What can hang from each mark
faki: gutu lora
tizuk: bunif renel
gutu: nada renel
lora: sepuf
dofer: numobo
garen: soramel
bunif: tizuk
numobo: dofer
sepuf: lora
soramel: dofer garen nada
nada: soramel
renel: gutu tizuk

Known rows, with every way that one mark hangs from another
{renel {gutu nada}}: [ 0.78 -3.18 -2.07 -0.19  3.09 -1.22 -2.29 -0.44  0.33 -3.25  0.08  0.28
  0.60 -0.41 -1.34  0.64 -1.55 -0.63 -0.37  0.72  1.55 -0.75  0.19 -0.63]
{faki {gutu {renel {tizuk bunif}}} {lora sepuf}}: [ 2.29  6.99 -1.72  1.68  2.44  0.27 -1.02 -3.97 -0.23 -0.67  0.03  3.22
  3.91 -3.17 -0.98  0.16 -1.68 -3.81 -2.22  2.30  1.52 -0.84 -0.70 -0.10]
{bunif {tizuk {renel {gutu {nada {soramel dofer garen}}}}}}: [ 2.74  1.63 -3.05 -2.43  0.66 -2.23 -2.03  3.43 -0.10 -2.39  1.60 -0.40
  2.41 -1.30 -1.53 -0.25 -1.17 -0.39 -1.07  1.73  3.54 -1.50  0.22 -2.90]
{faki {gutu {renel tizuk}} {lora sepuf}}: [ 1.62  8.99 -1.08  1.00  2.44 -0.31 -0.53 -2.85  0.29  0.08 -0.23  3.72
  4.16 -2.23 -2.10 -0.04 -0.96 -2.86 -1.47  1.84  0.59 -0.91 -0.07  1.24]
{lora sepuf}: [-0.15 -1.20 -0.06  0.44  1.41  0.42  0.54 -1.29  0.57 -2.30 -0.42  0.45
  1.73 -0.10  0.41 -0.48 -0.99 -0.30 -1.24  0.91  0.56 -0.91 -0.38 -0.22]
{soramel {dofer numobo} nada}: [ 0.11  1.05 -0.48 -1.81  0.83 -1.13 -1.13  0.58 -0.78 -2.23  1.78  0.26
  1.19  1.05  1.27 -0.58 -2.54  2.26 -2.38  0.33  0.24  0.17 -0.24 -0.93]
{gutu {nada {soramel {dofer numobo}}}}: [-0.73 -2.12 -0.53 -1.29  1.56 -0.79 -1.22  2.69 -0.62 -3.41  1.44 -0.88
  1.81  1.15 -0.33  0.47 -3.34  3.63 -3.00  0.68  1.55 -0.56  0.38 -0.16]
{faki {gutu nada renel} {lora sepuf}}: [ 0.13  2.85 -1.83  0.97  2.69  0.07 -1.87 -3.13 -0.22 -0.35 -0.22  3.68
  3.89 -1.33 -1.47 -0.22 -2.43 -0.81 -3.53  1.60  2.03 -0.79  1.09  0.36]
{soramel garen}: [ 0.43  0.28  0.20 -0.18  0.43 -0.46 -0.25 -0.56  1.29 -0.14  0.16 -1.30
  0.91  1.31  0.82 -0.41 -0.47  1.39 -0.29  0.62  0.24 -0.48 -0.34 -1.40]
{bunif {tizuk {renel gutu}}}: [ 2.07 -0.65 -2.85 -0.58  1.45 -1.38 -0.88  1.80 -0.31 -2.12  0.37  0.71
  1.32 -1.80 -1.72  0.34 -0.27 -3.29  0.44  1.21  0.72 -1.49 -0.69 -1.01]
{renel {gutu {nada {soramel {dofer numobo}}}} {tizuk bunif}}: [ 3.04 -0.41 -2.06 -1.32  2.93 -1.62 -2.55  1.50 -0.71 -5.37  1.64 -0.45
  1.75 -1.37 -0.96  1.45 -3.18 -0.86 -1.62  1.52  2.86 -0.80 -0.75 -1.61]
{renel gutu tizuk}: [ 2.28  2.69 -1.10 -0.23  2.92 -1.70 -1.07 -0.23  0.75 -2.83  0.00  0.36
  0.87 -1.25 -2.08  0.85 -0.13 -2.53  1.62  1.08  0.07 -0.76 -1.10  0.19]
{numobo dofer}: [ 0.67 -1.78  1.33  1.96  0.92  0.20  0.53  0.18  0.62 -1.98 -0.01 -1.56
  0.65  0.59 -0.67 -0.27 -2.06  2.20 -1.90 -0.33 -0.85 -0.82 -0.91  0.15]
{faki lora}: [-1.08  1.24 -1.33  0.94  0.88 -0.73 -0.52 -0.55  0.35 -0.45  0.91  0.37
  1.86  0.41 -1.42 -0.04 -1.16  1.73 -0.72  0.63  0.17 -0.62  0.35  0.36]
{soramel dofer garen nada}: [ 0.97  5.05 -0.36 -1.84  0.08 -1.35 -1.22 -0.77  0.52 -0.67  1.72 -0.80
  1.22  0.50  1.81 -1.67 -1.00  2.79 -0.99  0.54  1.05  0.28  0.06 -2.57]
{sepuf lora}: [-0.71 -0.10 -1.94  1.13  2.38 -0.55 -0.68  1.20  0.80 -1.77  0.94  1.54
  1.30 -0.75 -0.75 -0.22 -0.28  2.52  0.61 -0.05 -0.08 -0.80 -0.58  0.32]
{bunif {tizuk renel}}: [ 0.94 -0.57 -2.03 -0.44  0.86 -1.16  0.05  1.97 -0.08 -1.75  0.86 -0.41
  1.45 -0.81 -0.57 -0.37 -0.74 -1.69 -0.07  0.77  0.26 -0.91 -0.66 -0.87]
{faki {gutu {nada {soramel garen}} renel} {lora sepuf}}: [ 0.18  6.72 -1.21  0.64  1.34 -0.02 -1.70 -1.70  0.88  0.36  0.19  2.21
  4.28 -0.50 -0.97 -0.03 -2.46  0.55 -4.63  2.43  2.70 -1.32  1.47 -1.15]
{faki {gutu {nada soramel} renel} {lora sepuf}}: [-0.82  5.55 -1.65  1.44  2.58  0.17 -1.65 -1.34 -0.02 -0.96  0.29  2.53
  4.01 -1.46 -1.97  0.37 -2.95  0.58 -4.70  2.20  1.94 -1.37  1.40  0.11]
{bunif tizuk}: [-0.40 -0.38 -1.10 -0.93  0.71 -1.16  0.49  1.38 -0.02 -1.54  0.69 -0.99
  1.23  0.88  0.27 -1.28 -0.68  0.51  0.02  0.27 -0.59 -0.92 -0.62  0.23]
{tizuk bunif renel}: [ 1.61 -2.36 -1.98  1.95  1.81  0.40 -0.95 -0.66 -0.09 -2.58  0.75 -0.65
  0.60 -2.25  0.31  0.98 -1.74 -1.92 -1.05  1.37  1.12 -0.36 -1.27 -2.39]
{garen {soramel dofer}}: [-0.18  1.06  0.16 -0.70  0.57 -0.13 -0.14  3.15 -1.27 -1.10  2.00 -0.72
  1.23 -0.95 -0.84 -1.13 -2.04  3.50 -0.02  1.80  0.34 -0.69 -0.43 -0.67]
{gutu nada {renel tizuk}}: [ 2.07  2.69 -0.15  0.75  3.74 -2.02 -1.94 -0.20  0.87 -2.07  0.00  0.35
  1.62 -1.75 -0.85 -0.01 -1.95 -3.45  0.87  1.04  0.41  0.87 -0.38 -0.24]
{soramel dofer}: [-0.11  0.66  0.00 -0.36  1.22 -0.28 -0.08  0.07 -0.68 -1.70  1.13 -0.39
  1.41 -0.06 -0.36 -0.70 -0.82  3.11 -0.11  0.39  0.45 -0.41 -0.44  0.19]
{garen soramel}: [-0.62 -0.63  0.01  0.25  0.91 -0.10 -0.15  2.76 -0.05 -1.16  1.23 -1.37
  0.49 -0.30 -0.75 -0.47 -2.09  1.44 -0.06  1.94 -0.55 -0.83 -0.43 -0.75]

Rows
[ 2.92  1.99 -2.38 -0.52  3.33 -1.68 -2.65  0.57 -0.31 -5.27  1.79 -0.77
  1.48 -2.77 -1.52  0.69 -2.04 -0.49 -0.35  1.73  2.93 -0.82 -0.79 -1.66]  {renel {gutu {nada {soramel dofer}}} {tizuk bunif}}
[ 2.65  0.26 -2.15 -0.67  3.73 -2.27 -2.38 -0.52  1.11 -3.92  0.10  0.38
  0.74 -1.15 -2.10  0.68 -1.04 -2.90  1.14  0.93  1.20 -0.38 -0.48 -0.37]  {renel {gutu nada} tizuk}
[ 2.20 -2.96 -3.88 -1.04  2.39 -2.20 -2.10  1.66 -0.10 -3.34  0.38  0.83
  1.27 -1.58 -1.88  0.18 -1.38 -3.61  0.01  1.03  1.96 -1.06 -0.02 -1.58]  {bunif {tizuk {renel {gutu nada}}}}
[-0.19 -1.11 -2.06  0.18  3.09 -1.29 -2.12  1.18  0.50 -3.86  0.57 -0.87
  0.74 -0.62 -1.74  1.14 -1.98  0.95 -1.50  1.46  1.64 -1.24  0.41 -1.04]  {renel {gutu {nada soramel}}}
[ 2.99  0.92 -1.85  0.54  2.96 -1.01 -1.52 -1.38  0.43 -3.46  0.32 -0.22
  0.62 -2.24 -0.77  1.03 -0.72 -3.48  0.94  1.39  0.91 -0.80 -1.76 -1.26]  {renel gutu {tizuk bunif}}
[ 2.57  3.26 -0.04  2.09  3.08 -0.90 -1.12 -0.96  0.05 -1.68  0.40 -0.21
  1.40 -3.02  0.43  0.21 -1.50 -4.17  1.02  1.53  0.23  0.44 -1.89 -1.19]  {gutu {renel {tizuk bunif}}}
[ 2.55  4.67 -0.26  1.01  3.46 -1.45 -2.27  0.97 -0.48 -3.41  1.76 -0.77
  2.31 -3.47 -0.31  0.00 -2.81 -1.19 -0.56  1.87  2.20  0.39 -0.87 -1.61]  {gutu {nada {soramel dofer}} {renel {tizuk bunif}}}
[ 1.98 -1.59 -3.23 -2.38  1.38 -1.94 -1.90  4.72 -1.39 -3.80  1.56  0.60
  2.41 -0.79 -1.95  0.79 -2.75 -0.88 -2.25  1.33  2.65 -1.55  0.14 -1.15]  {bunif {tizuk {renel {gutu {nada {soramel {dofer numobo}}}}}}}
[-0.03  4.06  0.64 -0.70  0.06 -0.43 -0.01  1.46  0.41 -0.92  1.63 -1.87
  1.88  0.54  0.25 -0.55 -0.73  4.65 -1.29  1.08  1.36 -0.90 -0.08 -1.37]  {nada {soramel dofer garen}}
[ 1.37 -0.84 -3.81 -0.88  2.27 -2.03 -1.96  3.31  0.16 -3.86  1.05 -0.29
  1.43 -1.73 -2.39  0.90 -1.88 -2.19 -1.24  1.63  2.00 -1.65  0.12 -1.79]  {bunif {tizuk {renel {gutu {nada soramel}}}}}
[ 0.79  0.26 -1.67 -0.56  1.83 -1.39 -2.23  0.95  1.33 -2.52  0.49 -1.27
  0.94  0.25 -0.91  0.81 -1.61  0.77 -1.55  1.62  2.26 -1.26  0.48 -2.52]  {renel {gutu {nada {soramel garen}}}}
[ 2.83 -4.83 -3.63  1.26  3.32 -0.70 -3.15 -1.10 -0.18 -4.04  0.37  0.24
  0.52 -3.01 -0.91  1.58 -2.38 -3.69 -1.21  1.58  3.09 -0.58 -0.60 -3.16]  {tizuk bunif {renel {gutu nada}}}
[ 0.15  4.09 -0.56 -1.72  0.68 -0.90 -1.23  2.72 -0.67 -1.70  2.82 -0.63
  0.72 -1.04  0.27 -1.77 -2.72  2.98 -0.86  1.80  0.05 -0.16 -0.08 -2.09]  {garen {soramel dofer nada}}
[ 1.21 -0.94 -2.90  0.67  3.10 -1.03 -2.56  1.77  0.56 -4.08  0.59 -0.01
  0.77 -2.38 -2.63  2.10 -2.12 -1.51 -1.68  1.93  2.09 -1.16  0.35 -2.11]  {tizuk {renel {gutu {nada soramel}}}}
[ 0.01  1.33 -0.30 -2.42  0.09 -0.86 -1.00  3.46 -1.20 -1.63  2.65 -0.41
  1.08  0.31  0.79 -1.08 -3.78  2.47 -2.19  1.73 -0.01 -0.19 -0.07 -1.81]  {garen {soramel {dofer numobo} nada}}
[ 3.35  1.90 -2.24 -0.35  2.47 -1.87 -2.70  0.00  1.66 -3.97  0.95 -1.85
  1.09 -1.45 -0.47  0.96 -1.81 -2.33 -0.51  2.01  2.80 -0.81 -0.57 -3.24]  {renel {gutu {nada {soramel garen}}} {tizuk bunif}}
[ 0.00  1.67  0.63 -1.52 -0.39 -0.38  0.09  2.44 -0.14 -0.92  1.49 -1.44
  2.16  2.06  0.65  0.16 -1.85  4.09 -2.36  1.03  1.24 -0.98 -0.25 -1.04]  {nada {soramel {dofer numobo} garen}}
[ 2.33  0.57 -3.38 -1.65  1.00 -2.21 -2.07  2.95  0.98 -2.49  0.96 -0.82
  1.81 -0.88 -1.46  0.48 -1.32 -2.09 -1.20  1.79  2.78 -1.64  0.31 -3.01]  {bunif {tizuk {renel {gutu {nada {soramel garen}}}}}}
[ 3.35 -1.18 -2.91  0.07  3.87 -1.68 -2.69 -1.28  0.59 -4.75  0.38 -0.23
  0.54 -2.23 -0.85  0.82 -1.68 -3.74  0.55  1.28  2.14 -0.31 -0.93 -1.81]  {renel {gutu nada} {tizuk bunif}}
[ 1.90  0.61 -3.41 -1.74  1.86 -2.07 -2.02  3.77 -0.99 -3.93  1.79  0.12
  2.10 -2.18 -2.50  0.11 -1.74 -0.15 -1.12  1.45  2.73 -1.58  0.13 -1.55]  {bunif {tizuk {renel {gutu {nada {soramel dofer}}}}}}
[-1.04  0.37  0.38 -0.83  0.81 -0.23  0.13  2.64 -0.93 -2.31  1.62 -1.12
  1.82  1.09 -0.20  0.56 -2.39  4.15 -2.53  0.80  0.49 -0.94 -0.25  0.08]  {nada {soramel {dofer numobo}}}
[ 2.38  0.61 -2.52  0.40  3.69 -1.64 -2.69  0.26  0.80 -5.39  0.93 -1.28
  0.82 -2.28 -1.46  1.39 -2.20 -2.32 -0.55  1.93  2.22 -0.89 -0.80 -1.99]  {renel {gutu {nada soramel}} {tizuk bunif}}
[ 3.18  2.79 -1.13 -2.87  1.65 -2.38 -2.22  2.47  0.53 -2.99  1.19 -0.36
  2.15  0.56 -1.35  0.93 -1.97  0.03 -1.17  1.39  2.63 -0.84 -0.04 -1.45]  {renel {gutu {nada {soramel {dofer numobo} garen}}} tizuk}
[ 2.08  2.79 -0.80  1.76  3.65 -1.53 -2.33  0.51  0.68 -3.58  1.01 -1.35
  1.58 -2.95 -0.05  0.65 -3.05 -2.91 -0.71  2.05  1.28  0.38 -0.99 -1.90]  {gutu {nada soramel} {renel {tizuk bunif}}}
[ 2.95  0.75 -0.89  1.62  3.81 -1.47 -2.40 -1.04  0.38 -2.84  0.41 -0.20
  1.41 -2.81  0.32  0.04 -2.58 -4.48  0.38  1.46  1.33  0.88 -1.10 -1.58]  {gutu nada {renel {tizuk bunif}}}
[ 1.22  1.77 -1.37 -1.53  1.47 -1.45 -2.22  1.30  0.33 -2.44  1.27 -0.85
  1.78 -0.24 -1.11  0.07 -1.31  2.89 -1.34  1.43  3.06 -1.13  0.42 -2.19]  {renel {gutu {nada {soramel dofer garen}}}}
